Known rows, with every step that occurs
leten/godi/renuk/suli/beku: [ 11  -9   7 -16  -3   0   4  -8  -1 -25 -10  -2   3   8 -11  -5   7   8
  15  -2   6 -17   2   6 -14]
tubafev/beku: [ -8 -10   9  -1   8   0  -4  -3   9   2  -3   0  23 -10 -17   1  -6   7
   1 -15   2  -1  -3   2   4]
sumu/renuk/tubafev/leten: [ -4  20   6  -4   3   5  10   2   9  -7   1   8  -3 -13  19 -13  13  -2
   6   7  -3  15 -15 -17   4]
tubafev/renuk/godi/leten: [ -8 -11  -6  -3  -2   9  15   4  24   6  -2   2  10  -7  11  -5   9  -1
  -7  -5  10  17   7 -10  -9]
renuk/tubafev: [ -7  21  -8   1  -4   4   6   3   5   4   3   1  -8 -16  -1  -6   7   3
  -4  -1  -7   2  -6  -6  -3]
renuk/tubafev/leten: [ -5  11   1   1   6   7   4  -1  19   2  -3   7  -9 -12  22 -12  14   0
  -2   2  -9  14 -18 -17   0]
leten/godi/renuk/tubafev/beku: [ -9  15  -3  -9  -3   5   0  10  34  11  -1   1  26 -29 -41 -12   4  10
   1 -26   3  -4   5  -1  -1]
suli/renuk/godi/leten: [-10   0  -5  -2 -11   8  18  11  30  -1  -6  -6   2  -3  19   0   0   9
  -4  13  12   9   7  -3  -4]
sumu/renuk/godi/leten: [ -7   5  -3  -7  -5   9  24  12  11  -8   1  -1   7 -11   8  -2   2  -6
   2   9  17  14  15  -4  -2]
suli/renuk/godi: [-11  12  -7  -1 -13   1   7   9  18   3 -15  -7   6  -9  14   1   5  13
  -2   2  -4  -6  -3   0  -3]
suli/renuk: [ -4   5   3   1 -10  -3   0   2  10  -2  -6  -5   0   9  12   2  -4  13
   4  11   2  -5  -7   0   1]
beku/godi: [ -2  14 -17  -1  -6   0   5   2   1  -7  -1   2  -5  -2  -5   5  22 -14
  10   4  -1   1   8   1  14]
renuk/suli/beku/godi/leten: [  3 -10  -4  -9  -3   7  22  -9  -6 -34   1   2 -14  14   8   5  19  -9
  17  20  13   4   6   1   3]
beku/suli/renuk/godi/leten: [ -6  -4 -10  -6 -11   8  16  14  20  -1 -25  -5  -3  -3  13  -5   8   8
  -1  15   9  -3   1   0   0]
tubafev/beku/suli/renuk/godi: [-12   3  -7  -6  -8   1   2  10  14   3 -37  -5  17 -14  -5  -5   6  20
   1  -5  -6 -19 -12   6   3]
tubafev/beku/suli/renuk: [ -6  -5   3  -6  -5  -2  -6   4   5  -2 -30  -3  14   1 -11  -4   1  20
   8   1  -1 -21 -16   5   8]
suli/beku: [  3  -3   7   0   5  -1   1  -9  -2 -12  -9  -1 -13  13  13  -2  -1   8
  13   4  -1 -12 -12  -9  -6]
godi/renuk/sumu: [ 10   0   1 -15 -13  -1   0   3 -23  -7 -10   0   5   0  -4  -7   1  19
  -3  -2   4   2  13  17  -9]
renuk/sumu: [  2  -1   4  -6  -9  -1  -4  -5 -28 -12  -1   0  -1  -1  10   8   1  12
  -7   3  -7   2   5  18  -6]
tubafev/beku/godi: [ -8   6  -8  -3   1   0   2   0   9  -5  -4   2  16 -10 -22   6  15  -8
  12  -9   2   0   5   2  17]
tubafev/beku/suli: [ -2 -11   1  -6   7   1  -6   1  -5   0 -27   3  14  -7 -23  -8   5   8
   4 -10  -3 -18 -10   6   8]
sumu/renuk: [  1  13   6  -6  -3  -2   8   3 -13 -11   5   2   8   0  -2   0   0  -5
  10   6   7   1   3  -1   4]
renuk/suli: [  3 -13   6  -8  -2   2   6  -8 -25 -20   1   1   7   1  -1   4   6   0
  -1   5   0  -2  -1  16  -5]

Rows
[  5   8  -7 -10  -7   0  -3  12  28   7  -3  -2  13  -6 -28  -9   4   0
   3 -12   9  -6  18   1  -4]  leten/godi/renuk
[  7   8  -2 -14 -17   0  -5   5  -2  -6  -4  -2  12  -8 -16   0   3  11
  -4  -9   3  -3  21  20  -9]  leten/godi/renuk/sumu
[ 10   8 -12 -12  -5  -2   6   4   4 -10 -19   1  -8  11 -11 -13  19   0
  24   4   9  -9   7 -10   3]  suli/beku/godi/renuk
[ 11   9  -7 -16 -14  -2   3  -2 -25 -20 -19   1  -8   9   0  -5  18  12
  15   6   2  -6  11  10  -3]  suli/beku/godi/renuk/sumu
[  1  -7   5  -5  -8  -2  -6 -12 -26  -6  -4   5   9   2  12   4   7  14
  -8  -8  -6   7   0  10 -10]  tubafev/renuk/sumu
[  3  -1   1 -13  -4   6  27  -7 -15 -42   1   3  -8  13   8   4  21 -14
  24  25  17   4   9   0   7]  sumu/renuk/suli/beku/godi/leten
[ -4  12 -10 -13  -3   4  -3  13  23   9 -27   2  17 -26 -47 -19  14   8
   3 -20  -2 -20  -2   4   3]  leten/godi/renuk/tubafev/beku/suli
[ -7  -5  -7  -3  -2  10  18   9  20   1  -2  -2   1 -10  10  -1   3  -1
  -6   4  11  13  11  -3  -5]  renuk/godi/leten
[ -8  15   3   1  -2   5   3   1  26   1  -6   3  -8  -5  31 -10  11  11
   1  11  -8  10 -24 -17   2]  suli/renuk/tubafev/leten
[ -8  22  -7  -3  -6   5  -4   6  42  -1 -19   2  -2 -13   6  -7  19   4
   2   2 -13  -9 -17  -7   5]  beku/suli/renuk/tubafev/leten/godi
[  1  19 -10  -8  -7   4   8  12   8  10  -7   2  -3 -15 -16 -20  10  10
   0  -4   3   2   2  -7  -6]  godi/renuk/tubafev
[ -8  29   0  -3   0   5   4   5  35  -7   8   6   7 -21   2  -4  15 -10
   5  -4  -5   8  -3 -11   4]  sumu/renuk/tubafev/leten/godi
[  7  -5  16 -12  -1  -2  12 -15 -35 -38  -4   2  -3  13  11   1   5   4
  20  14   3 -13  -9   4  -6]  sumu/renuk/suli/beku
[-13  18  -7  -7  -3   9  23   7  15 -14   9   4  11 -18 -17  -1  18 -12
  13   6  16  16  12  -6  16]  sumu/renuk/tubafev/beku/godi/leten
[ 14 -16  10 -16  -1   0   9  -9 -22 -24 -16   0  -3  15  -1 -11   6  14
  15   6   8 -14  -6   3 -14]  godi/renuk/suli/beku
[ -9  21  -3   1   2   7  -2   2  44   1   4   4   1 -21   5  -3  16  -7
  -3  -8 -10   6  -7 -10   1]  renuk/tubafev/leten/godi
[  3 -22   8  -8  -1   1   3 -14 -23 -14   1   6  15   4   2   0  12   2
  -3  -5  -1   3  -6   8  -9]  tubafev/renuk/suli
[ -3   3   2   0   4   4  -7  -1  41  -1   4   3   8  -8   7   2   8 -10
   1  -8  -4   5  -1  -5   3]  tubafev/leten/godi
[ 12 -15  12 -16   3   3   3 -11   9 -26 -14   3   4  10   5 -10  11   6
  15   1   4  -9  -8  -1 -12]  tubafev/leten/godi/renuk/suli/beku
[  7   2   0 -10   0   3  -4   9  42   5  -7   3  14  -6  -9 -14  10  -1
   5 -12   8   4   8  -8  -2]  tubafev/leten/godi/renuk
[  3  -5  -4  -8  -3  -1   8 -19 -20 -30  -9   6  -2  13   5   3  31  -6
  20   4  -3  -7  -8  -2   1]  tubafev/renuk/suli/beku/godi
[-14  30 -11  -5  -4   2  11   5   1 -10   1   5  14 -23 -25  -1  23  -8
  16  -6   0   2   2  -2  18]  sumu/renuk/tubafev/beku/godi
[  8  -7   0 -17 -10   2   5   2   0 -14  -1  -1  19  -5 -25  -3   9   1
   1  -6   8  -7  15  18  -8]  leten/godi/renuk/suli
[-12  -8  -4  -8  -5   8  13  12  26   0 -26  -5  15  -9   1  -4   3  15
   0   4  10  -5  -2   2   2]  tubafev/beku/suli/renuk/godi/leten
